In the rows, zero is written as 128.
Known rows, with every step that occurs
X K Y: [142  98 122 132 103  94 112 140 120 135 183 100 182  90 104 100  96  87
 107 144 125 112 152 138  74 155 121 115  81 123 136 159 121 148  95 129
  91  78 122 134  61 160  91 140 111 151]
K Y: [141 125 124 117 114  98 110 123 113 119 182 117 177  89 105 131  95 103
 123 141 116 118 154 148  77 156 148 135  73 111 129 174 133 139  78 132
  92  66 134 132  82 151 110 137 111 151]
E U: [136  92 127 103 133  99 104  92 126 145 186 107 197  86 124 117 114  76
 117 153 151 137 164 147 101 152 135 123  91 126 157 153 133 150  82 126
  97  96 144 106  92 139  97 130 115 159]
T B Y Q S: [137 102 149 102 118  89 119 105 153 192 147 104 224  55 163 117 136 123
 141  93 137 118 162 170  49 166 177 148 108  77 115 124 128 132  87 110
  73  92 134 121 119 157 141 104  64 147]
M K X: [121 112 109 151 110  80 134 141  94 142 166 101 176  74 129 113  99  74
 114 155 132 124 148 127  82 130 143 149 101 126 127 151 154 133  89 144
  94  99 100 117  74 133 129 140 111 153]
H U E: [119  96 147 121 148  90 115 137 125 167 197  70 169 106 142  88 116  88
  94 175 134 168 162 156  77 115 152 122 147 156 114 186 136 136  94 120
 117  94 191 118  92 135 113  94 111 141]
X K Y B: [129 103 144 107 128 108 127 131 109 134 187  94 184  96 113  88 111  96
 106 111 104 107 162 128  70 155 128 111  73 120 141 149 109 171 102 127
  72  84 112 140  73 165  78 147 110 139]
S Q Y B: [112 104 147  87 146 122 129 115 134 140 173  87 181  78 143  94 123 111
 116  88 129  99 152 137  63 150 171 126  86 117 123 158  95 173  72 119
  75 109 115 140 138 181  89  97 107 115]
W Q Y: [118 102 134  78 140 114 113 104 143 145 160 145 173  93 150 111  85  98
 128 139 149 123 143 146  58 157 169 125 107  98 134 159 122 145  82 123
 107 110 120 145 132 178 151 118 118 139]
V T B: [130 134 169 154 108  65 136 100 118 163 194  72 177  78 188 121 116  77
 122 143 140 147 188 142  73 172 169 133  97 144 104 162 147 172 111 145
 113  87 144 129  94 145 128 105 117 178]
Y K: [113  97 151 119 129 103 131 133 111 154 186  63 192  71 137 111  94  79
 105 141 146 135 139 114  92 141 168 116 116 114 134 142 123 157  97 158
 119  93 167 141 107 159  96 138 133 129]
M K Y Q W: [130 102 142  73 115 118 142  96  86 160 159 117 175  79 122 128 121 106
 157 136 112 122 180 151  91 151 145 157 108  85 139 142 127 154  84 112
  91  85 115 173  93 168 100 117 124 144]
B T: [124 107 111  99 128  90 105 133 131 180 159  99 196  72 130 110 143  93
 117 174 120 137 135 133  91 129 163 134  95 132 112 154 126 161  79 112
  91  89 141 144 100 151 110 127 139 155]
C S U E: [119  77 127 115 140  98 120 120 100 166 188  76 183 104 118 123 144  88
  78 175 130 144 137 146  72 127 130 153 134 116 135 175 142 142  57 114
  98 106 175 142 116 182 116  96 113 138]
S U H: [112  98 107 114 113  64 123 135 126 143 166  75 194 110 115 129 124  65
 112 144 165 114 143 127  75 151 144 116  95 121 132 188 117 152  59 120
 107 110 172 143  90 165 101 113 143 159]
M K Y Q S U: [135  91 142 130  81 124 132 140 113 133 149  99 182  74 115 115 158 118
 116  99 132  84 150 164  78 144  86 149 100  46 149 152 127 131  83  95
  66  97 113 137 122 179 106 106 115 161]
M K Y Q S U E: [126  85 140 121 110 121 131 139 105 143 160  92 181 101 118 115 137 126
 109 118 114 126 146 179  63 126 100 158 126  74 126 162 148 122  93  85
  72 101 145 143 123 173 118 101 105 150]
B T V: [135 121 127 110 128  84  89 153 143 165 130  91 181  70 117 128 148 104
 117 169 125 161 149 130  89 129 154 139  85 146 103 145 135 154  75 139
 102  82 126 138 106 135 114 129 131 179]
S Q: [134  95 128 129 100  90 108 117 132 155 183  64 178  69 124 126 122  94
  90 144 142 126 163 149  80 156 159 126  89 126 118 164 110 157  76 124
  94  93 157 126 110 162  93  94 115 129]
W Q: [128  89 131  95 118  96 111  96 131 169 178 124 176  93 139 127  96  90
 103 167 137 150 166 146  66 162 153 113  97 104 136 153 126 153  95 129
 109  96 153 129 114 158 143 130 126 141]
K Y B T: [127 120 125  77 139 110 112 130 107 158 170 118 189  77 117 100 139 113
 127 132  81 114 147 133  95 136 152 136  66 121 118 162 117 158  80 105
  66  78 113 154 102 153  94 142 128 152]
E U S Q: [146  92 106 112 115  98 108 123 145 158 188  98 210  80 130 138 115  98
  77 150 143 135 200 144 122 157 153 120  75 124 147 164 103 117  75 106
  77  97 140 108 112 152  88 102 107 149]
W Q M K: [130 103 121 130  88 117 129  89 128 163 147 106 150  97 114 121 100  79
  98 131 147 144 157 131  72 162 135 110 135 100 120 135 132 157  97  96
  98  95 127 128 100 174 140 152 135 155]
B Y Q W: [117  84 130  48 147 107 130  80 119 197 164 124 221  68 139 135 131 105
 157 152 136 137 176 159  78 167 181 166 123 103 131 135 111 162  60 116
 110  94 135 171 105 173 125 116 107 130]
M K Y: [141 134 123 142  94 104 132 133  97 115 177 105 149  83 106 128 101  94
 116 128 123 120 143 143  71 144 131 145  95 103 121 168 143 140 103 133
  81  78 109 138  76 161 107 148 127 167]
B Y Q S U: [123  71 128 107 108 116 116 125 142 165 152 105 224  63 127 120 162 112
 119 114 154  98 150 169  68 162 117 160 110  57 144 148 112 139  59  99
  86 105 132 133 132 182 131 104  96 147]
H U S Q W: [141 101 122  95 116 103 135 143 136 181 171 103 195  69 151 108 145  91
  93 168 132 145 235 136 121 153 173 132 113 132 133 180  88 125  72 101
 104  96 141 146 113 166  80  74 118 128]
Y B: [113 113 146 100 146 100 132 107 118 149 180  81 188  90 132 113 129  96
 106 120 123 130 160 129  65 151 167 116  87 122 136 148 120 181  97 137
  82  93 141 127 100 158  90 133 121 127]
C H U E: [100  83 134 110 142  85 117 156 124 179 205  57 156 113 141 100 116  87
 103 162 139 158 175 145  59 130 150 116 155 147 116 177 130 107  71 116
 114  96 190 108 111 135  89  91 112 151]
M K: [122 122 125 147 102  94 143 129 108 143 169  72 155  77 126 124 123  79
 100 140 150 139 133 132  63 137 148 136 121 113 118 151 140 158 112 146
  88  98 127 133  81 162 106 137 139 155]
U S Q M: [141 103 100 131 104 108 113 114 163 158 152  89 200  87 109 139 115 103
  78 129 140 129 194 129 101 169 173 109 100 125 121 154  97 134  57  77
  88  80 148 112 103 172 102 117 102 131]
Q Y B T V: [119 129 140  78 159 109 104 153 144 151 123 104 180  73 131 107 147 119
 137 120 117 136 139 121  78 126 164 142  79 137 105 143 121 164  70 132
  85  97  94 150 131 151 106 126 124 166]
Y Q S U H: [115  76 123  93 106  70 119 130 141 157 138  74 211  93 130 126 144  92
 130 112 163 103 154 148  56 156 149 114  96  81 144 162 113 131  57  91
  86 105 176 138 116 160 100  96 116 146]
X K Y B T: [127  99 127  88 131 106 115 148 113 169 173 104 195  81 116  74 137 102
 115 137  86 107 143 123  92 135 130 119  71 131 123 146 108 168  93 100
  62  88 104 158  84 159  79 147 132 150]
X K: [125  81 127 139 115  83 121 135 136 162 176  69 195  85 124  93 117  71
  91 157 154 132 147 126  63 148 137 100 106 133 135 134 118 170 105 139
 104 101 141 128  64 163  88 129 120 141]
V T: [112 105 152 136 113  77 129 108 117 139 198  83 168  76 155 138 119  77
 123 168 148 156 173 146  65 173 172 135 100 137 123 168 144 162 102 140
 119  72 150 132  96 146 118 118 131 161]
S U: [119  95 124 138 111 106 121 130 122 142 179  84 193  88 118 118 147  84
  89 155 149 112 150 142  89 146 102 138  97 105 144 173 119 170  68 133
 105 110 143 130 103 176 109 110 136 150]

Rows
[127 122 142  91 146  93  99 146 136 167 135  88 181  75 120 116 157 110
 116 141 106 153 160 122  84 131 156 133  75 145 110 136 125 168  81 135
  89  85 118 142 115 136  97 134 130 169] -> Y B T V
[135 105 106  87 121  96 137 124 135 170 161 109 211  70 145 138 130 103
  99 165 123 147 218 135 104 164 192 138  92 124 128 161  96 134  75 105
  95  95 138 154 114 180  86  91 113 123] -> U S Q W
[122  90 125 120 108 119 132  89 123 176 154  91 180  79 104 132 121  96
 125 107 159 126 134 138  70 157 147 146 150  95 114 123 124 162  69  97
  88  94 121 138  91 171 135 152 118 156] -> B Y Q M K
[137 128 123 130 125  78 121 110 138 184 184 102 208  74 156 120 110  89
 116 131 143 132 152 144  66 165 174 158 108 128  94 159 129 158  81 147
 101 101 125 131  91 162 150 129  89 169] -> T B Y
[113  90 133 131 133  87 125 143  95 152 185  92 210  67 141 103  72  73
 118 162 131 119 153 113 111 134 165 133 101 125 141 145 134 129  75 156
 123  95 135 124  98 130 119 141 107 127] -> Y K X
[134  77 145  62 126 111 128 101 104 176 166 117 202  84 122 110 119 100
 149 148 114 116 187 148  89 156 139 133  99 101 154 133 107 162  82 106
  99  85 126 171  83 170  88 114 111 134] -> X K Y Q W
[128  99 143  64 139  97 134  76 116 214 168 117 224  71 162 128 132 102
 157 135 127 131 187 156  82 167 180 166 119 109 119 134 117 170  67 119
 107 104 127 163 109 171 133 106  96 146] -> T B Y Q W
[159 126 113 154  69 123 126 151 127 133 169 102 148  84  98 110 111 100
  84 113 126 113 191 132 117 148 121 125 115 112 116 185 103 102  75  82
  77  70 108 121  87 163  98 119 117 164] -> H U S Q M K Y
[118  88 127 125 131 102 124 139 138 148 160  87 201  98 134 105 145 109
  89 145 129 147 154 168  62 139 133 139 121 109 122 170 144 134  86  99
  93 108 172 126 122 170 117  93 102 137] -> Q S U E
[137 135 137  85 135 101  96 154 122 147 139 106 174  79 106 122 141 118
 128 132  84 138 163 130  90 134 141 141  58 135 110 150 127 152  74 131
  77  69 103 147 110 137  98 142 123 177] -> K Y B T V
[141 103 145 111  91 111 125 124 121 137 143 105 176  66 122 121 128 128
 137  90 121 108 157 166  50 149 145 138  95  55 135 133 136 116 103  98
  62  72 121 131 109 151 106 118  92 147] -> M K Y Q S
[146 128 116 146  89 119 127 114 111 120 157 109 148  92  85 127  97  95
 118 112 123 115 149 135  80 159 131 132 109 105 116 159 136 145  83 102
  82  70 110 132  73 167 111 157 120 165] -> Q M K Y
[135  81 141 111  96 123 114 132 126 136 153 108 202  76 115 118 153 123
 122 106 129  84 160 171  80 152  99 145  81  53 155 158 119 132  63  92
  75  88 133 131 126 172 112  99 100 146] -> K Y Q S U
[140  90 137  96 119 123 101  73 129 149 155 110 188 100  87 136 104 115
 138 109 122 103 164 150  88 162 144 120 102  94 142 137 114 152  50  84
  93  59 141 128  93 152 118 139  99 141] -> K Y Q M
[135 118 138 102 106 137 134  91 104 138 166 126 144 106 106 113  95 103
 113  89 102 119 169 132  77 168 124 115  97  89 129 147 122 160  97  93
  70  81 101 139 102 173 119 165 125 149] -> W Q M K Y B
[139 115 139  98 127  99  97 168 127 160 140  94 177  79 102  99 143 107
 116 134  92 135 160 119  88 133 121 125  65 140 112 133 114 159  88 126
  78  79  93 148  92 142  85 147 124 177] -> X K Y B T V
[122  78 130 104 123 109 118 124 139 162 161 111 193 107 142 106 130 108
  86 156 127 157 163 175  60 153 121 131 125  93 128 168 142 131  91  84
  99 115 173 131 141 174 142  97 108 136] -> W Q S U E
[133  71 150 100 114 103 111 115 113 161 183  92 195  94 106 110 106 105
 127 132 127 102 154 153  79 142 118 120  88  96 151 132 111 154  84 119
  90  80 134 144  76 154  97 124 107 146] -> X K Y Q
[125 116 149 128 125  93 129 127 117 186 197  77 213  63 164 106  86  81
 111 124 144 129 142 119  90 157 177 147 127 118  99 144 123 156  92 160
 117 106 141 144 109 167 133 142 105 153] -> T B Y K
[136  63 142 121  91 119 115 144 130 147 154  96 210  81 112  95 151 110
 109 110 135  78 159 161  79 151  78 127  88  58 160 143 108 137  77  88
  77  98 123 132 109 176  95 100 101 147] -> X K Y Q S U
[123  70 142 114 105 115 121 126 138 155 148  87 212  74 130 112 167 112
 112 116 148  99 158 163  73 147 113 136  99  60 156 146 116 149  70  96
  85 103 146 125 132 171 109  91 110 140] -> Y Q S U
[108 115 126  66 165 118 122 130 131 164 152 115 197  74 144  78 146 111
 136 120 113 111 124 124  79 123 176 137  92 125 111 151 109 169  76 105
  68 108 101 161 129 171 103 122 131 140] -> Q Y B T
[134 104 145 109 106 114 125 110  90 148 177  94 164  88 108 133 110 113
 134 116 124 108 142 154  76 134 126 147 101  79 137 142 131 148  90 124
  79  77 124 147  89 152 111 130 120 157] -> M K Y Q
[144 111 118 164  80 117 134 145 143 164 162  70 155  76 118 106 133  85
  68 121 153 130 190 122 110 145 136 111 142 122 114 165  99 126  84  82
  85  94 130 113  93 168  95 110 125 154] -> H U S Q M K
[125  78 141  98 128 116 116 130 121 148 165 104 201 105 117 114 132 133
 114 128 109 125 156 185  68 136 111 150 109  82 134 164 137 123  72  82
  82  93 165 135 126 165 119  94  91 138] -> K Y Q S U E
[106 119 146  83 166 120 136 115 131 131 168 105 185  90 145  98 119 106
 131  93 132 112 139 130  56 145 176 128  93 116 133 149 114 175  84 135
  80 107 112 141 119 178 100 121 110 124] -> Q Y B
[137 108 105 128 108  88 120 141 148 156 182  82 202  77 131 142 118 108
  69 150 138 134 191 137  96 154 179 125  80 124 125 166  99 123  78 121
  85  93 147 126 110 164  93  99 113 134] -> U S Q
[131  95 145  53 134 110 124  85  97 164 160 129 197  84 121 134 118 112
 161 143 109 117 190 157  91 159 158 151  93  94 148 148 117 152  65 111
 100  74 134 168 103 161 104 112 113 131] -> K Y Q W
[148 118 121 125  82 125 119  99 112 130 158 132 139 102  97 129  82  94
 115 124 120 126 158 142  77 170 121 123 110  90 121 159 135 141  87  92
  87  75 111 135  92 170 139 159 123 163] -> W Q M K Y
[124 102 125 110 126 112 111 123 146 136 166  97 175  71 136 110 110 104
 116 120 154 103 138 147  67 148 169 136  98 117 116 166 104 151  64 122
  93 107 124 137 131 180 106  86 110 130] -> S Q Y
[131 127 141  95 133 112 127 116 106 122 184 106 177  95 114 115 109 107
 120 106  99 111 163 137  72 155 151 126  66 112 136 165 119 164  90 131
  77  74 122 135  92 157  93 143 109 138] -> K Y B
[129  96 123  91 113 101 128 104 121 173 164  91 188  63 135 124 132  88
 116 161 124 138 196 148  90 169 172 140 100 124 121 160 105 165  70 110
 106  95 145 154 114 177  86  87 119 118] -> S Q W
[124  97 123  98 103  61 123 125 145 185 145  87 225  83 150 122 139  95
 135  94 160  99 156 152  58 166 152 137 104  82 118 164 115 130  56  92
  83 115 154 143 116 166 130  96  96 167] -> T B Y Q S U H
[124  95 156 117 116  97 116  57 140 194 171  96 200  81 147 133 118  95
 145 111 149 130 178 154  77 187 166 143 134 119 106 135 123 169  60  94
 112  79 135 133 103 159 158 126  93 169] -> V T B Y Q M
[139  70 140 106 109 117 103  89 136 163 159  97 193  99  87 111 102 100
 127 116 130  98 161 142  85 159 120 105 106 101 144 121 105 161  60  82
  93  68 135 132  75 161 104 138  99 142] -> X K Y Q M
[136  92 141 119 104 106 123 122 143 186 152  97 227  68 154 109 162 114
 116  99 146  94 162 168  73 159 116 159 109  64 130 144 118 146  66 100
  80 115 125 130 131 176 137  94  87 161] -> T B Y Q S U
[140 100 125 136 103  94 117 161 149 165 188  78 187  75 141 108 135  94
  63 153 144 132 205 137 114 138 155 116 103 133 134 186  90 112  76 112
  93  89 154 113 105 151  91  82 117 142] -> H U S Q
[108  86 124 126 144 101 122 129 116 151 186  80 193 116 125 115 129  94
  84 172 133 149 142 155  78 127 119 142 122 131 121 181 138 159  79 118
 111 113 175 137 111 172 118 103 124 144] -> S U E
[158 110 117 140  70 117 115 107  95 139 163  95 131  72  82 135 112  90
  99 112 121 106 152 130  82 162 131 145 109  92 117 160 124 125  56  82
  69  62 112 135  93 183  97 132 106 152] -> C S Q M K Y
[142  75 148 100 100 105 111 128 143 153 148 100 202  70 122 103 124 119
 131 104 126 102 162 163  56 157 140 115  85  68 149 121 122 127  95  94
  70  72 129 127  98 153  96 113  81 131] -> X K Y Q S
[130  88 123  89  97  77 114 134 132 135 141  95 199  98 116 127 126 101
 141 102 144  90 157 153  65 160 136 122  82  70 145 175 116 118  54  83
  80  90 160 140 111 159 102 104 108 155] -> K Y Q S U H
[126 119 142  83 145 112  95 154 147 160 130  90 177  63 129 107 153 122
 121 115 114 129 153 130  87 132 157 144  77 139  98 149 104 163  60 121
  78 101  97 151 147 159  96 104 123 159] -> S Q Y B T V
[112  66 128  97 140 113 120 123 135 174 167  98 221  92 130 118 146 126
 110 135 138 138 143 183  57 142 132 164 136  90 121 155 135 130  65  89
  91 110 163 139 135 176 140  95  88 135] -> B Y Q S U E
[115  65 142 106 137 108 118 123 136 169 160  81 210 102 135 113 149 123
 101 137 132 135 155 178  63 132 129 141 126  92 136 153 137 140  78  88
  88 109 177 133 133 166 121  82  97 132] -> Y Q S U E
[137 142 137 107 118 104 113 163 109 142 135  94 154  75 104 119 146 115
 123 120  93 142 153 123  88 126 131 150  75 127  99 146 133 153  93 132
  67  78  85 153 104 144  97 147 137 187] -> M K Y B T V
